Each row was made from one walk, in order. Every step used is in the known rows, and no mark comes twice. Write each row's walk.
Known rows:
U > X > L > B > P: [ 0.06  0.00  0.22  0.14  0.00 -0.03  0.08 -0.03 -0.17 -0.01  0.03 -0.19
  0.06 -0.13  0.15 -0.17  0.17 -0.05 -0.15 -0.14  0.23  0.01  0.25  0.02
 -0.11 -0.13  0.12]
D > P: [ 0.10 -0.14  0.30  0.37  0.01 -0.11 -0.04 -0.03 -0.23  0.07  0.09  0.06
  0.09 -0.04 -0.10 -0.18 -0.12  0.01 -0.14 -0.14  0.32 -0.17 -0.18  0.00
  0.01 -0.42  0.12]
B > K: [-0.11  0.04  0.33  0.31  0.26 -0.05 -0.11  0.08 -0.45  0.05  0.03  0.09
  0.29 -0.04 -0.11 -0.15  0.05  0.10 -0.26 -0.21  0.02 -0.10  0.13  0.04
 -0.09 -0.15  0.37]
X > P: [-0.01 -0.10  0.41  0.30  0.17 -0.10  0.06 -0.09 -0.32  0.00  0.21  0.00
  0.03  0.01 -0.03 -0.23 -0.07 -0.06 -0.07  0.01  0.21 -0.17  0.10 -0.02
 -0.05 -0.28  0.15]
J > B > K > X > M: [-0.15  0.22  0.30  0.52 -0.01 -0.05  0.10 -0.03 -0.17 -0.07 -0.02  0.15
 -0.13 -0.12  0.10 -0.36  0.03  0.21 -0.34  0.05  0.15 -0.26  0.00  0.09
  0.09 -0.33  0.24]
K > B > J: [ 0.23 -0.04  0.26  0.16  0.13 -0.05 -0.11  0.11 -0.22 -0.23  0.08 -0.01
  0.18  0.13  0.05 -0.18 -0.11 -0.16 -0.28 -0.14  0.09 -0.05  0.00 -0.26
  0.06 -0.21  0.04]
J > X > P > B > K: [-0.07  0.19  0.35  0.30  0.37 -0.06  0.14  0.10 -0.26  0.05  0.15  0.07
  0.14  0.03 -0.01 -0.29  0.06  0.05 -0.10 -0.26 -0.01 -0.19  0.19  0.22
  0.02 -0.09  0.21]
U > X > P > B > J: [ 0.10  0.02  0.37  0.12  0.19 -0.05  0.07  0.02 -0.14 -0.16  0.10  0.01
  0.08 -0.03  0.11 -0.36 -0.24 -0.14 -0.20 -0.18  0.19 -0.12  0.14 -0.03
  0.16 -0.07 -0.01]
M > X > P: [-0.04 -0.15  0.49  0.20  0.14 -0.14  0.17 -0.15 -0.34 -0.01  0.11 -0.07
 -0.07 -0.08 -0.06 -0.37 -0.18  0.03 -0.09  0.14  0.26 -0.12  0.23  0.02
  0.04 -0.36  0.14]
U > X: [ 0.02  0.03  0.47  0.32  0.03 -0.14 -0.02 -0.32 -0.41  0.12 -0.20  0.08
  0.15 -0.19 -0.20 -0.16 -0.24  0.05 -0.28  0.06  0.16 -0.23  0.27  0.02
  0.02 -0.12  0.12]
J > X > M: [-0.15  0.16  0.22  0.54  0.04 -0.03  0.10 -0.16 -0.19  0.02 -0.16  0.24
 -0.16 -0.10  0.12 -0.20 -0.14  0.18 -0.10  0.03  0.15 -0.21  0.14  0.10
  0.06 -0.38  0.14]
B > J > X > L: [-0.17  0.00  0.24  0.34  0.16  0.19 -0.09 -0.04 -0.14 -0.14 -0.23  0.01
 -0.18 -0.05  0.12 -0.19  0.18  0.00 -0.13 -0.13  0.09 -0.07  0.24  0.01
  0.26 -0.19  0.21]
D > L > X: [-0.13  0.01  0.26  0.42  0.23  0.03 -0.18  0.05 -0.01  0.15 -0.09  0.05
 -0.06 -0.04  0.03 -0.13  0.10  0.17 -0.21  0.06  0.35 -0.07  0.16  0.01
  0.12 -0.19  0.19]
L > D > P > X > A: [ 0.07 -0.19  0.39  0.41 -0.19 -0.09 -0.01  0.00 -0.38  0.01 -0.03  0.07
 -0.07  0.15 -0.04 -0.32 -0.02  0.04  0.20 -0.04  0.38 -0.42  0.13 -0.03
  0.20 -0.49  0.09]
P > B: [ 0.23  0.14  0.20  0.29  0.29 -0.08 -0.12 -0.07 -0.21  0.10 -0.08  0.05
  0.21  0.05  0.11 -0.36 -0.14 -0.19 -0.17 -0.18  0.12 -0.32  0.14  0.00
  0.04 -0.09  0.01]
B > J: [ 0.03 -0.10  0.31  0.14  0.11 -0.01 -0.18  0.07 -0.26 -0.17 -0.01  0.06
  0.17 -0.04  0.03 -0.21 -0.17 -0.09 -0.26 -0.15  0.20  0.02  0.10 -0.20
  0.11 -0.16  0.17]
D > P > B > J: [ 0.17 -0.02  0.26  0.15  0.15 -0.03 -0.04  0.13 -0.09 -0.14  0.08  0.04
  0.12  0.01  0.12 -0.34 -0.21 -0.14 -0.21 -0.28  0.25 -0.09 -0.04 -0.07
  0.17 -0.17  0.00]
L > D > P: [ 0.12 -0.11  0.32  0.37 -0.21 -0.09  0.01  0.13 -0.27  0.09  0.16  0.01
  0.11  0.03 -0.08 -0.15 -0.02  0.01 -0.16 -0.06  0.42 -0.05 -0.09  0.14
  0.01 -0.46  0.07]
C > X > P > B > K: [-0.06  0.16  0.37  0.31  0.38 -0.04  0.11  0.11 -0.28  0.01  0.14  0.06
  0.12  0.05  0.02 -0.34  0.06  0.07 -0.11 -0.27  0.01 -0.22  0.19  0.20
  0.02 -0.10  0.20]
M > X > L > B > P: [ 0.06 -0.05  0.20  0.09  0.03 -0.02  0.06  0.01 -0.17 -0.03  0.02 -0.22
  0.03 -0.12  0.18 -0.24  0.17 -0.05 -0.13 -0.12  0.25  0.06  0.26  0.00
 -0.09 -0.20  0.13]
K > X > P > B: [ 0.15  0.15  0.38  0.30  0.24 -0.10  0.11 -0.06 -0.10  0.01  0.15  0.00
  0.00  0.05  0.09 -0.49 -0.06 -0.17 -0.12 -0.06  0.16 -0.36  0.13  0.05
  0.16 -0.16 -0.04]
J > X > L > B: [ 0.07  0.19  0.15  0.32  0.07 -0.03 -0.13 -0.09 -0.10  0.15 -0.33 -0.14
 -0.01  0.08  0.17 -0.24  0.32 -0.08 -0.26 -0.14  0.13 -0.12  0.32  0.13
  0.07 -0.13  0.14]
K > B: [ 0.34  0.05  0.21  0.34  0.17 -0.13 -0.10 -0.04 -0.31 -0.02  0.04 -0.03
  0.22  0.21 -0.02 -0.14 -0.02 -0.17 -0.23 -0.04  0.00 -0.26 -0.01 -0.20
 -0.10 -0.29  0.01]
M > X > L > D > P: [ 0.05 -0.16  0.30  0.36 -0.21  0.00  0.06  0.09 -0.24  0.03  0.04 -0.09
 -0.04 -0.02  0.00 -0.25  0.06  0.06 -0.18 -0.02  0.42 -0.04 -0.03  0.18
  0.09 -0.50  0.09]
D > L: [-0.01 -0.14  0.25  0.39  0.29  0.17 -0.37  0.00 -0.17  0.05 -0.03  0.07
 -0.01 -0.07  0.07 -0.10  0.12 -0.07 -0.29 -0.05  0.30 -0.16 -0.05 -0.10
  0.08 -0.06  0.17]
C > X > M: [-0.13  0.10  0.26  0.57  0.06  0.02  0.04 -0.13 -0.23 -0.05 -0.18  0.22
 -0.21 -0.05  0.18 -0.30 -0.13  0.23 -0.13  0.01  0.19 -0.27  0.13  0.07
  0.06 -0.40  0.12]
J > X > P: [-0.10  0.02  0.46  0.33  0.17 -0.09  0.17 -0.10 -0.22  0.02  0.17  0.07
 -0.11  0.03 -0.09 -0.19 -0.03  0.00  0.06  0.02  0.16 -0.13  0.23  0.09
  0.11 -0.28  0.12]
B > P > X > L: [-0.17 -0.17  0.22  0.30  0.24  0.15 -0.03 -0.06 -0.19 -0.11 -0.05 -0.06
 -0.16 -0.05  0.12 -0.32  0.20 -0.01 -0.04 -0.14  0.18 -0.23  0.22  0.05
  0.12 -0.22  0.18]
C > X: [-0.03  0.03  0.42  0.40  0.16  0.01 -0.13 -0.07 -0.29  0.00 -0.18  0.16
 -0.09  0.07 -0.03 -0.26 -0.02  0.09 -0.05 -0.06  0.15 -0.18  0.30  0.00
  0.21 -0.24  0.13]
J > X: [-0.07  0.12  0.36  0.36  0.14 -0.06 -0.04 -0.12 -0.23  0.11 -0.14  0.18
 -0.01  0.00 -0.13 -0.11 -0.04  0.02 -0.01 -0.04  0.09 -0.10  0.31  0.05
  0.20 -0.21  0.16]

Which walk is each row?
[-0.07 -0.14  0.20  0.31  0.25  0.14  0.00 -0.04 -0.17 -0.14 -0.01 -0.10
 -0.15  0.03  0.14 -0.31  0.23 -0.04 -0.05 -0.13  0.13 -0.26  0.18  0.02
  0.09 -0.24  0.12] -> K > B > P > X > L
[-0.02  0.08  0.25  0.33 -0.12  0.14 -0.02  0.17 -0.21 -0.04 -0.08 -0.06
 -0.03  0.09  0.16 -0.21  0.23 -0.06 -0.16 -0.04  0.23  0.02  0.33  0.21
  0.20 -0.21  0.08] -> P > B > J > X > L > D
[-0.16  0.13  0.17  0.54  0.03 -0.09  0.08 -0.09 -0.13  0.07 -0.14  0.15
 -0.09 -0.11  0.17 -0.25 -0.15  0.29 -0.20  0.10  0.26 -0.20  0.12  0.06
 -0.05 -0.43  0.17] -> L > X > M
[ 0.09  0.12  0.27  0.33  0.35 -0.05  0.08  0.01  0.00  0.09  0.12 -0.02
 -0.03  0.06  0.17 -0.38 -0.02 -0.07 -0.08 -0.09  0.24 -0.28  0.14  0.12
  0.09 -0.13 -0.03] -> D > L > X > P > B
[ 0.08  0.09  0.15  0.29  0.14 -0.05 -0.16 -0.09 -0.12  0.14 -0.28 -0.18
  0.01  0.11  0.18 -0.38  0.29 -0.10 -0.29 -0.15  0.19 -0.23  0.30  0.14
  0.04 -0.13  0.13] -> P > X > L > B
[ 0.20  0.10  0.23  0.39  0.06  0.02  0.06  0.10 -0.09  0.05  0.01 -0.02
 -0.02  0.11  0.17 -0.39  0.04 -0.08 -0.10 -0.21  0.28 -0.26  0.05  0.23
  0.17 -0.28 -0.08] -> C > X > L > D > P > B
[-0.07  0.21  0.47  0.33  0.06 -0.09 -0.05  0.07 -0.19 -0.03  0.06  0.05
  0.03 -0.01 -0.15 -0.34  0.22  0.06 -0.34  0.00  0.09 -0.17  0.11  0.03
  0.24 -0.15  0.30] -> J > B > K > X
[ 0.22 -0.07  0.23  0.16  0.11 -0.07  0.09  0.07 -0.25 -0.14  0.30 -0.08
  0.16  0.02  0.04 -0.08  0.00 -0.12 -0.02 -0.11  0.11 -0.05  0.04 -0.20
 -0.17 -0.27  0.03] -> K > B > P
[-0.03 -0.10  0.30  0.16  0.25 -0.04  0.00  0.02 -0.09  0.04  0.12 -0.04
 -0.05  0.02  0.04 -0.34  0.10 -0.04 -0.03 -0.15  0.30 -0.16  0.26  0.11
  0.09 -0.13  0.06] -> D > L > B > P > X
[-0.11  0.06  0.21  0.34  0.21  0.19 -0.05 -0.02 -0.09 -0.13 -0.23  0.00
 -0.18 -0.02  0.18 -0.25  0.17 -0.05 -0.11 -0.18  0.08 -0.13  0.24  0.05
  0.29 -0.14  0.15] -> P > B > J > X > L
[ 0.02 -0.01  0.31  0.41 -0.22  0.00  0.07  0.21 -0.15 -0.01  0.15 -0.08
 -0.05  0.05 -0.02 -0.23  0.27  0.06 -0.24 -0.08  0.36 -0.06 -0.11  0.25
  0.14 -0.41  0.16] -> J > B > K > X > L > D > P
[ 0.05  0.12  0.34  0.25  0.13 -0.04  0.03  0.03 -0.13 -0.10 -0.03  0.11
 -0.03  0.11 -0.06 -0.11 -0.05 -0.05 -0.06 -0.10  0.04 -0.02  0.22 -0.05
  0.26 -0.21  0.05] -> K > B > J > X
[-0.04  0.22  0.47  0.34  0.17 -0.06  0.00  0.04 -0.20 -0.01  0.05  0.07
  0.07 -0.05 -0.08 -0.43  0.12  0.03 -0.30 -0.06  0.06 -0.25  0.15  0.02
  0.25 -0.15  0.21] -> P > B > K > X
[ 0.11 -0.17  0.35  0.31 -0.03 -0.07  0.03 -0.03 -0.38 -0.10  0.04  0.03
 -0.05  0.14  0.01 -0.28 -0.01 -0.03  0.27 -0.06  0.24 -0.42  0.19 -0.19
  0.12 -0.40  0.07] -> K > B > P > X > A
[ 0.09  0.05  0.15  0.30  0.10 -0.07 -0.10 -0.06 -0.08  0.14 -0.23 -0.18
 -0.02  0.11  0.16 -0.38  0.29 -0.07 -0.27 -0.18  0.24 -0.23  0.20  0.17
  0.06 -0.20  0.10] -> D > P > X > L > B
[ 0.04 -0.16  0.38  0.39 -0.02 -0.08 -0.12 -0.11 -0.43  0.00 -0.14  0.11
 -0.03  0.12 -0.03 -0.33 -0.05  0.00  0.18 -0.03  0.26 -0.47  0.23 -0.15
  0.19 -0.37  0.15] -> P > X > A
[-0.02  0.09  0.28  0.30  0.18  0.00  0.11  0.17 -0.27  0.03  0.05 -0.04
  0.13 -0.02  0.05 -0.35  0.11  0.10 -0.23 -0.25  0.12 -0.14  0.09  0.28
  0.04 -0.22  0.20] -> M > X > L > D > P > B > K
[ 0.27  0.09  0.22  0.33  0.04 -0.09  0.03  0.09 -0.14  0.12  0.09  0.00
  0.15  0.09  0.09 -0.35 -0.08 -0.14 -0.14 -0.19  0.29 -0.24 -0.01  0.17
  0.06 -0.27 -0.08] -> L > D > P > B
[-0.04  0.10  0.31  0.38 -0.13  0.12 -0.03  0.18 -0.27 -0.02 -0.01 -0.10
  0.02  0.05  0.11 -0.31  0.34 -0.02 -0.29  0.01  0.22 -0.08  0.26  0.20
  0.16 -0.23  0.16] -> P > B > K > X > L > D
[ 0.10 -0.02  0.23  0.11  0.04 -0.09  0.01  0.08 -0.16 -0.09  0.23 -0.04
  0.10 -0.05  0.03 -0.10  0.06 -0.10 -0.04 -0.11  0.24  0.04  0.08 -0.05
 -0.07 -0.15  0.16] -> J > B > P
[-0.05  0.00  0.30  0.41 -0.15  0.16 -0.10  0.13 -0.33 -0.02 -0.12 -0.05
 -0.06  0.10  0.12 -0.21  0.28  0.02 -0.17  0.02  0.26 -0.03  0.33  0.18
  0.14 -0.28  0.14] -> C > X > L > D
[-0.08 -0.10  0.26  0.30 -0.10  0.12 -0.01  0.14 -0.30 -0.03  0.04 -0.10
 -0.02  0.06  0.11 -0.24  0.25 -0.02 -0.11  0.00  0.31 -0.03  0.31  0.20
  0.08 -0.28  0.12] -> B > P > X > L > D
[ 0.11  0.16  0.28  0.31  0.30 -0.13  0.14 -0.02 -0.06  0.10  0.10 -0.01
  0.04  0.08  0.12 -0.41 -0.10 -0.07 -0.05 -0.09  0.20 -0.29  0.20  0.11
  0.06 -0.18 -0.02] -> L > X > P > B
[-0.17 -0.03  0.22  0.41  0.12 -0.03  0.17 -0.10 -0.19 -0.07  0.06  0.15
 -0.15 -0.12  0.16 -0.35 -0.17  0.17 -0.04 -0.03  0.26 -0.27  0.11  0.10
 -0.02 -0.39  0.10] -> B > P > X > M
[-0.01  0.17  0.33  0.20  0.07 -0.07 -0.02  0.02 -0.09  0.01 -0.15  0.08
 -0.01  0.05 -0.01 -0.16  0.01 -0.03 -0.12 -0.14  0.13  0.05  0.34  0.06
  0.27 -0.13  0.11] -> L > B > J > X
[ 0.16  0.06  0.34  0.21  0.28 -0.12  0.14 -0.11 -0.19  0.04  0.05 -0.05
  0.02  0.01  0.11 -0.50 -0.19 -0.12 -0.09 -0.05  0.18 -0.28  0.22  0.09
  0.08 -0.20 -0.03] -> M > X > P > B
[-0.06  0.10  0.31  0.37 -0.20  0.10 -0.06  0.20 -0.26 -0.03 -0.01 -0.11
 -0.01  0.07  0.07 -0.24  0.41  0.00 -0.32  0.06  0.23 -0.02  0.23  0.21
  0.17 -0.23  0.22] -> J > B > K > X > L > D
[-0.03  0.13  0.32  0.23  0.12  0.02 -0.08  0.05 -0.02  0.00 -0.13  0.07
 -0.08  0.03  0.04 -0.14  0.08 -0.03 -0.15 -0.14  0.18  0.06  0.28  0.06
  0.30 -0.08  0.10] -> D > L > B > J > X
[-0.02  0.02  0.44  0.25  0.16 -0.08  0.23  0.00 -0.15 -0.12  0.25  0.02
 -0.12  0.10 -0.04 -0.19 -0.04 -0.05  0.03 -0.03  0.12 -0.08  0.17  0.02
  0.15 -0.27  0.05] -> K > B > J > X > P
[ 0.10 -0.03  0.35  0.07  0.21 -0.04  0.06  0.06 -0.14 -0.19  0.09 -0.03
  0.04 -0.01  0.14 -0.44 -0.24 -0.13 -0.18 -0.15  0.21 -0.06  0.16 -0.05
  0.18 -0.14  0.01] -> M > X > P > B > J
[ 0.10  0.17  0.21  0.32  0.01 -0.04 -0.17 -0.07 -0.10  0.10 -0.27 -0.19
  0.00  0.05  0.17 -0.36  0.36 -0.10 -0.40 -0.06  0.18 -0.18  0.24  0.04
  0.10 -0.15  0.15] -> K > X > L > B
[ 0.12  0.18  0.32  0.30  0.31 -0.09  0.15 -0.07 -0.11  0.07  0.10  0.05
 -0.01  0.08  0.09 -0.37 -0.09 -0.15  0.02 -0.13  0.11 -0.29  0.21  0.15
  0.14 -0.14 -0.04] -> J > X > P > B
